What can hang from each mark
zafi: talizo
talizo: besodes divov rusev zafi
tefavid: teza vobedab
rusev: gopa zafi
gopa: rusev teza
vobedab: tefavid
teza: gopa tefavid vobedab
besodes: divov talizo
divov: besodes rusev talizo

Every row comes from one small tree of marks. The marks that hang from a mark follow it in brackets, in alphabetical order. Every link used is in the known rows. Which tree was each row made from?
Known rows
rusev[gopa[teza[tefavid[vobedab]]] zafi[talizo[besodes divov]]]: 4.1; -1.7; -14.8; -47.1; 22.8; -15.0; -36.6; -33.9; -7.5; -25.3; -12.5; -39.5; -49.7; -44.4; 13.7; 42.4; -2.7; -9.1; 33.8; 34.5; 34.3; -3.2; 14.2; 31.6; 3.1
vobedab[tefavid[teza[gopa[rusev[zafi[talizo[besodes[divov]]]]]]]]: -18.4; -24.8; -29.9; -20.3; 0.5; 10.3; -19.4; -12.4; 7.3; 4.2; -14.9; -20.9; -8.9; -14.6; -7.0; 0.4; 17.0; -20.8; 10.3; 6.8; 25.4; 5.2; 1.2; 43.6; 6.7
divov[besodes rusev]: 3.8; -7.0; -32.5; 20.9; -12.7; 62.1; -37.2; -76.5; -7.0; -6.9; -26.4; -4.4; -1.0; -30.7; 0.4; 13.6; 23.9; -42.2; -32.4; -1.9; -6.8; -6.3; -28.6; 30.7; -4.6
tefavid[teza]: -6.6; -13.7; -16.0; -15.5; 25.7; 0.9; -25.5; -17.8; -18.3; 0.7; 10.3; -14.0; -17.8; -10.1; 8.4; 2.1; -8.0; 5.4; 6.6; 13.0; 17.1; -14.5; 3.4; 18.8; 26.3
divov[besodes[talizo[rusev[gopa] zafi]]]: 7.1; 3.6; -16.5; -18.2; 8.4; 27.0; -37.4; -31.2; 8.0; -17.2; 9.7; -35.4; -17.7; -34.8; 15.4; 0.6; 40.7; -21.1; -0.3; 21.1; -19.4; -17.0; -23.6; -24.9; 20.6
rusev[zafi[talizo]]: -15.2; 4.0; -14.5; -4.2; 29.0; -20.9; -39.8; -43.9; 2.5; -8.8; 0.2; -14.1; -21.3; -25.4; 5.4; 17.9; -5.9; -19.4; 5.7; 16.1; 16.4; 3.1; 8.6; 24.9; -14.4
zafi[talizo[besodes divov]]: 7.2; 14.1; -27.1; -7.8; 8.6; 7.5; -29.2; -27.3; -16.0; -42.2; 3.0; -38.4; -25.8; -62.1; 15.2; -17.8; 37.1; -17.2; -6.9; 0.4; -12.0; 6.1; -8.6; 16.0; -1.0
tefavid[teza[gopa[rusev[zafi[talizo]]]] vobedab]: 0.4; -23.2; -11.8; -19.3; 39.5; 24.2; -34.6; -37.7; -20.1; 1.3; 16.9; -25.9; -45.7; -21.2; 19.0; 24.4; -32.5; 4.9; 11.5; 50.5; 47.5; -15.3; -4.6; 49.0; 20.7
rusev[gopa[teza[tefavid vobedab]] zafi[talizo[divov]]]: 5.1; -4.9; -14.7; -46.8; 12.7; -22.9; -35.7; -36.7; -14.0; -19.6; -9.4; -26.8; -36.8; -39.4; 3.2; 42.0; -6.1; -8.7; 26.5; 24.2; 28.7; 6.4; 12.7; 39.5; -2.1
vobedab[tefavid[teza[gopa[rusev[zafi[talizo[divov]]]]]]]: -10.3; -19.5; -31.7; -17.7; 2.3; 5.0; -20.4; -17.1; -3.9; 3.1; -4.7; -19.6; -0.8; -22.7; -3.3; -3.5; 10.4; -21.9; 13.7; 9.1; 18.3; 10.2; 3.7; 38.2; 9.3
teza[gopa tefavid vobedab]: 29.4; -36.4; -35.5; -8.7; -31.0; 45.1; -13.3; -16.0; -21.1; 9.7; -20.8; -3.2; -6.7; 30.6; -36.7; 18.8; 37.8; 31.0; -28.0; 25.2; 50.7; 17.3; -14.1; 67.6; -33.3
tefavid[teza[gopa[rusev[zafi[talizo[besodes divov]]]] vobedab]]: 7.4; -19.5; -28.6; -21.7; -0.7; 18.3; -27.4; -35.2; -8.5; -18.7; 3.9; -28.2; -33.6; -27.7; 5.2; 15.9; 0.8; 3.0; -11.6; 25.9; 30.3; 4.5; -8.9; 56.2; 7.7
besodes[divov[rusev[gopa[teza]] talizo[zafi]]]: -2.0; -34.1; -21.4; -21.5; 3.6; 22.4; -42.1; -43.1; -10.1; 2.7; -14.4; -15.6; -8.3; -17.4; -1.0; 13.5; 3.2; -35.1; 0.4; -4.6; -15.2; -7.1; -11.7; -6.5; 47.3
zafi[talizo[besodes]]: -1.9; 10.4; -26.7; -0.3; 12.1; 21.5; -29.3; -20.8; -8.6; -30.7; -1.4; -30.6; -22.0; -48.3; 7.3; -8.9; 33.9; -10.7; -5.6; 6.0; 2.8; -5.6; -16.2; 27.3; -16.9
zafi[talizo[besodes rusev]]: 12.3; 4.1; -21.8; -4.7; 9.3; 36.1; -21.9; -23.2; 2.2; -30.1; 5.7; -39.8; -21.9; -64.7; -0.1; -15.0; 45.4; -14.0; -1.9; -6.9; -15.3; 0.8; -28.2; 16.6; -11.1
rusev[gopa zafi[talizo[besodes divov]]]: 12.4; 1.9; -19.0; -35.7; 24.9; -30.7; -33.2; -44.9; 4.0; -33.3; -0.2; -13.2; -45.2; -42.5; 25.6; 30.2; -1.1; -25.4; 31.0; 27.9; 22.0; -17.4; 11.4; 10.6; -2.3
zafi[talizo[divov[besodes] rusev[gopa]]]: 27.1; 7.0; -17.1; -18.1; 17.9; 19.2; -26.3; -39.3; -16.5; -35.3; 5.8; -31.5; -28.5; -77.4; 18.2; -14.5; 34.6; -32.3; 6.0; -1.7; -32.8; -1.5; -25.9; 5.0; 15.6
talizo[divov]: 17.0; 0.9; -25.1; -2.5; 6.8; -10.0; -19.2; -29.0; -23.5; -8.0; 15.7; -15.9; -3.5; -23.3; 3.7; -12.4; 10.0; 2.5; -5.8; -6.0; -9.6; 5.7; 3.2; -10.7; 23.9
gopa[rusev[zafi] teza]: -13.5; 1.5; -23.6; 21.2; 13.8; 25.2; -28.5; -16.8; 8.0; 26.3; -1.1; -46.1; 4.4; -28.1; -29.4; 16.8; -34.8; 25.1; -2.1; -4.9; 16.7; 13.5; -17.0; 32.2; 11.0
talizo[besodes divov rusev[gopa[teza]] zafi]: 49.1; -10.8; -32.1; -45.5; -13.6; 23.0; -22.7; -27.2; 10.7; -29.2; 20.5; -74.3; -24.3; -75.9; 6.6; 7.0; 61.9; 6.5; 23.7; -0.7; -45.3; 8.0; -11.7; -54.6; 50.3
divov[rusev[gopa[teza] zafi] talizo[besodes]]: -6.5; -20.3; -37.4; -18.1; -7.6; 46.5; -44.0; -74.9; 4.3; -28.6; -22.1; -19.4; -10.3; -37.5; 7.7; 44.1; -2.7; -50.1; 6.2; 26.3; 17.0; -20.2; -16.2; 21.7; 6.1
tefavid[vobedab]: 0.1; -8.8; -11.6; -4.0; 29.3; 17.8; -24.0; -37.4; -28.8; 6.8; 25.6; -6.1; -17.1; -8.4; 4.8; 15.3; -13.2; 13.8; 8.1; 26.3; 27.6; -20.3; -1.8; 8.9; 5.6
teza[vobedab]: 2.7; -10.0; -24.7; -4.5; -10.8; 14.6; -17.4; -37.0; -22.2; -3.6; 16.1; 3.2; 1.1; -5.4; -16.5; 13.9; 11.3; 15.8; -15.9; 3.0; 17.2; -2.2; -10.1; 27.0; -17.1
teza[tefavid vobedab]: 10.6; -17.4; -20.5; -7.2; -15.6; 26.4; -16.1; -16.5; -27.3; 1.8; -8.4; -1.1; -0.4; 11.0; -33.0; 5.3; 25.7; 17.0; -16.2; 2.6; 22.6; 16.7; -1.1; 47.9; -28.2

Which tree is each row?
23.2; -31.3; -25.2; -51.3; -19.4; 30.5; -19.1; -17.8; 23.7; -7.8; 3.7; -57.2; -22.5; -47.4; -13.6; 18.6; 64.5; 4.2; 22.3; -9.0; -26.7; 3.0; -15.9; -30.6; 35.5 -> talizo[besodes[divov] rusev[gopa[teza[vobedab[tefavid]]]] zafi]
-1.5; 5.1; -13.0; -15.5; 12.5; 17.4; -32.3; -38.3; 12.2; -17.3; 3.8; -24.9; -22.5; -27.2; 13.6; 7.1; 25.1; -25.1; -2.9; 20.9; -1.2; -19.4; -21.0; -6.8; 8.9 -> divov[besodes[talizo[rusev[gopa zafi]]]]
15.9; 3.3; -25.2; -19.4; -0.5; 29.6; -33.8; -37.4; -22.5; -41.0; -6.8; -44.2; -32.0; -72.3; 11.3; -1.4; 31.3; -26.1; -0.2; 2.3; -2.9; 9.7; -9.6; 32.8; -0.2 -> zafi[talizo[besodes divov[rusev[gopa[teza[tefavid[vobedab]]]]]]]
17.3; -3.0; -0.9; -48.4; 10.4; -15.4; -25.6; -13.7; 6.0; -18.2; 37.5; -48.5; -25.8; -39.4; 7.3; -1.7; 7.2; -11.4; 22.0; 8.6; 1.3; 4.8; 3.3; -27.6; 28.9 -> besodes[talizo[divov rusev[gopa[teza[tefavid[vobedab]]] zafi]]]
25.4; -5.1; -16.8; -32.4; 9.1; 4.4; -22.0; -58.5; 3.8; -16.8; 0.4; -39.0; -29.0; -56.6; 9.4; 22.3; 18.2; -17.3; 13.1; 4.9; -20.1; 2.2; -12.4; -12.8; 38.1 -> talizo[divov[besodes] rusev[gopa[teza] zafi]]
25.0; -26.1; -22.1; 8.9; 14.1; 49.6; -26.5; -15.4; -7.9; 19.5; -17.9; -22.9; -24.5; 6.8; -21.0; 13.0; -2.6; 14.7; -5.7; 38.2; 50.7; 12.9; -13.3; 64.1; -18.2 -> teza[gopa[rusev[zafi[talizo]]] tefavid[vobedab]]
11.2; -17.8; -22.9; -12.3; 20.4; 39.2; -22.5; -34.1; -12.8; -12.2; 11.0; -8.7; 0.9; -24.7; 3.1; 0.1; 7.3; -20.3; 14.3; 18.1; -11.8; -27.7; -30.6; -13.3; 24.6 -> divov[talizo[rusev[gopa]]]
28.9; 1.6; -22.7; -32.2; -4.3; 28.0; -19.3; -23.4; -12.5; -43.6; 2.2; -50.9; -31.8; -78.8; 1.7; -8.7; 49.6; -12.1; 5.3; -6.4; -18.3; 12.3; -20.6; 20.5; 2.4 -> zafi[talizo[besodes divov rusev[gopa[teza[tefavid vobedab]]]]]
2.0; -21.7; -36.8; 5.3; -6.2; 55.7; -53.1; -67.1; -14.1; -12.5; -1.0; -16.8; 17.0; -34.6; 3.4; 7.3; 13.7; -51.5; -8.0; 11.0; -29.0; -2.1; -19.6; -8.3; 20.1 -> divov[rusev talizo[zafi]]
21.3; -20.6; -36.0; 21.5; 3.4; 31.8; -20.4; -24.4; 10.8; 23.1; -4.2; -12.7; -5.5; 7.2; -17.4; 14.5; -8.3; 20.4; -13.9; 21.7; 39.0; -1.7; -24.3; 34.1; -6.4 -> teza[gopa[rusev[zafi]]]
-7.7; -12.7; -24.4; -11.3; -14.8; 32.1; -21.1; -8.4; -27.7; 12.2; -12.1; -35.0; 2.9; -5.4; -38.3; 19.2; 16.4; 36.6; -13.0; 0.2; 25.8; 20.6; -8.2; 48.3; -5.5 -> gopa[teza[tefavid vobedab]]
-9.1; -7.2; -21.2; 10.8; -5.1; 36.8; -26.3; -13.8; -1.9; 22.1; -13.4; -43.3; 3.4; -18.1; -47.0; 20.6; -20.4; 28.0; -11.0; -4.4; 24.3; 32.5; -12.6; 61.9; -9.8 -> gopa[rusev[zafi] teza[tefavid vobedab]]
-20.4; -1.4; -33.3; 1.8; 19.2; 48.8; -56.1; -57.9; -19.2; -23.5; -17.1; -26.2; -3.4; -24.0; 21.4; 9.4; 32.9; -36.4; -11.0; 46.6; -29.1; -20.0; -25.3; -9.3; 28.4 -> divov[besodes talizo[zafi]]
8.3; -30.1; -43.1; 2.5; -32.4; 37.0; -12.1; -35.6; 5.8; 15.9; -2.5; -1.7; 9.4; 5.4; -33.5; 24.2; 10.4; 9.6; -16.1; 15.9; 44.9; 14.2; -21.0; 60.9; -31.6 -> teza[gopa[rusev[zafi]] vobedab[tefavid]]
23.7; -12.6; -38.6; 14.7; 0.2; 30.5; -23.3; -27.6; 10.6; 1.3; -6.5; -27.1; -16.4; -15.8; -8.1; 7.7; 5.9; 9.6; -16.2; 20.5; 29.4; 4.9; -23.6; 36.3; -6.4 -> teza[gopa[rusev[zafi[talizo[besodes divov]]]]]
11.0; -24.5; -27.6; -3.1; 15.7; 27.0; -22.1; -12.2; -8.2; 10.9; 3.4; -19.6; -18.3; -4.4; -0.4; 3.6; -11.0; 16.1; -3.7; 21.8; 31.3; -11.1; -15.1; 36.9; 23.8 -> tefavid[teza[gopa[rusev]]]
-4.8; -4.1; -16.7; -40.3; 17.5; -19.2; -36.3; -42.3; -6.4; -13.7; -0.5; -18.9; -33.8; -37.9; 5.6; 52.2; -15.5; -4.7; 27.9; 28.3; 36.6; -10.9; 2.9; 36.9; -7.9 -> rusev[gopa[teza[vobedab]] zafi[talizo]]
-0.5; -28.5; -11.7; -19.0; 22.0; 10.9; -21.2; -25.0; -7.0; 2.9; -3.4; -6.4; -13.8; -5.2; -3.1; -4.8; 5.0; -19.1; 2.4; -6.3; -12.1; -16.2; -17.1; -11.6; 42.0 -> besodes[divov[talizo[rusev[gopa]]]]
-11.1; -6.9; -19.5; -43.9; 11.2; -18.5; -33.1; -39.8; -4.5; -11.4; -3.6; -17.5; -26.3; -37.9; 1.9; 50.1; -9.3; -11.7; 33.1; 25.3; 36.7; -7.5; 5.7; 39.6; -11.0 -> rusev[gopa[teza[vobedab[tefavid]]] zafi[talizo]]
2.4; -4.0; -25.0; 24.9; 4.4; 55.7; -19.7; 14.0; -9.9; 30.4; -14.2; -49.3; 12.8; -20.0; -44.2; -7.8; -11.7; 35.8; -8.3; -14.5; 10.4; 21.4; -25.4; 42.5; 9.4 -> gopa[rusev teza[tefavid]]
4.2; -25.2; -2.6; -46.5; -2.4; -1.8; -46.2; -12.8; 6.4; 1.1; 13.5; -40.6; -24.1; -20.4; 1.7; 2.7; 12.6; -27.9; 7.8; -6.5; -5.9; 5.3; 5.2; -25.1; 43.0 -> besodes[divov[rusev[gopa[teza[tefavid[vobedab]]]]] talizo[zafi]]
16.6; 2.6; -30.0; -19.8; -14.7; 28.5; -31.5; -37.4; -20.0; -44.4; -10.1; -41.0; -25.9; -71.2; 4.3; -1.7; 39.5; -25.5; -8.4; -5.7; -6.4; 15.9; -12.0; 39.0; -8.0 -> zafi[talizo[besodes divov[rusev[gopa[teza[tefavid vobedab]]]]]]
-0.1; -11.6; -30.4; -3.7; 7.5; 53.9; -22.7; -35.9; -1.1; -25.3; 3.0; -27.9; -2.0; -30.1; -0.7; -5.5; 30.5; -17.9; -2.9; 15.2; -13.9; -17.1; -32.3; -7.2; 14.1 -> divov[talizo[besodes rusev]]
7.2; -27.6; -15.5; -14.7; 32.6; 35.1; -26.7; -29.0; -24.3; 9.6; 20.2; -21.0; -36.4; -9.7; 13.0; 19.2; -29.5; 18.3; 7.9; 46.1; 47.2; -20.9; -9.5; 40.0; 27.7 -> tefavid[teza[gopa[rusev]] vobedab]
20.0; 6.8; -30.0; -12.2; -2.0; 19.5; -31.3; -42.4; -14.0; -45.5; -1.3; -30.9; -26.0; -72.4; 17.2; -9.3; 33.7; -34.3; -3.8; -4.7; -12.5; 2.3; -12.6; 19.6; -2.4 -> zafi[talizo[besodes divov[rusev[gopa]]]]
22.4; 6.0; -16.3; -8.4; 15.3; 11.5; -23.7; -29.4; -16.1; -26.1; 17.8; -36.2; -16.4; -71.8; 5.6; -26.2; 30.6; -21.7; -0.6; -15.9; -34.7; 14.6; -18.5; 2.8; 11.9 -> zafi[talizo[divov rusev]]
2.0; -16.9; -17.0; -38.4; 8.4; -13.6; -27.7; -31.6; -4.3; 4.9; -10.5; -11.3; -24.7; -2.6; -11.4; 56.1; -15.7; 12.5; 26.7; 28.2; 48.6; -7.3; 11.7; 33.6; -5.4 -> rusev[gopa[teza[tefavid vobedab]] zafi]
-24.7; 6.2; -28.3; 3.8; -8.6; 29.9; -32.1; -36.3; -2.6; -0.2; -8.0; -50.5; 3.0; -58.2; -25.6; 16.5; -8.2; -4.0; -9.4; -6.0; 3.4; 31.4; -18.7; 59.4; -4.5 -> gopa[rusev[zafi[talizo[divov[besodes]]]] teza[vobedab[tefavid]]]
25.8; -11.5; -27.2; -48.4; -18.6; 5.8; -8.3; -44.8; 17.7; -31.9; 7.3; -48.5; -27.2; -61.0; -2.4; 23.3; 38.5; -7.5; 19.7; -3.4; -5.4; 9.2; -3.7; -7.8; 17.5 -> talizo[besodes divov rusev[gopa[teza[vobedab[tefavid]]] zafi]]
1.0; -19.8; -19.7; -20.2; 20.8; 31.4; -29.1; -35.1; -5.9; -7.9; -3.8; -22.1; -5.3; -21.2; -4.5; 15.2; 2.0; -19.8; 18.1; 24.3; -1.2; -13.5; -19.2; 1.4; 21.1 -> divov[talizo[rusev[gopa[teza[tefavid]] zafi]]]
4.9; -14.2; -25.6; -9.4; 20.1; 17.1; -33.4; -31.6; -7.1; -7.6; -6.1; -29.9; -33.1; -25.6; 14.1; 7.2; -5.7; -6.7; -6.4; 29.2; 21.2; -2.2; -11.3; 44.2; 24.9 -> tefavid[teza[gopa[rusev[zafi[talizo[divov[besodes]]]]]]]
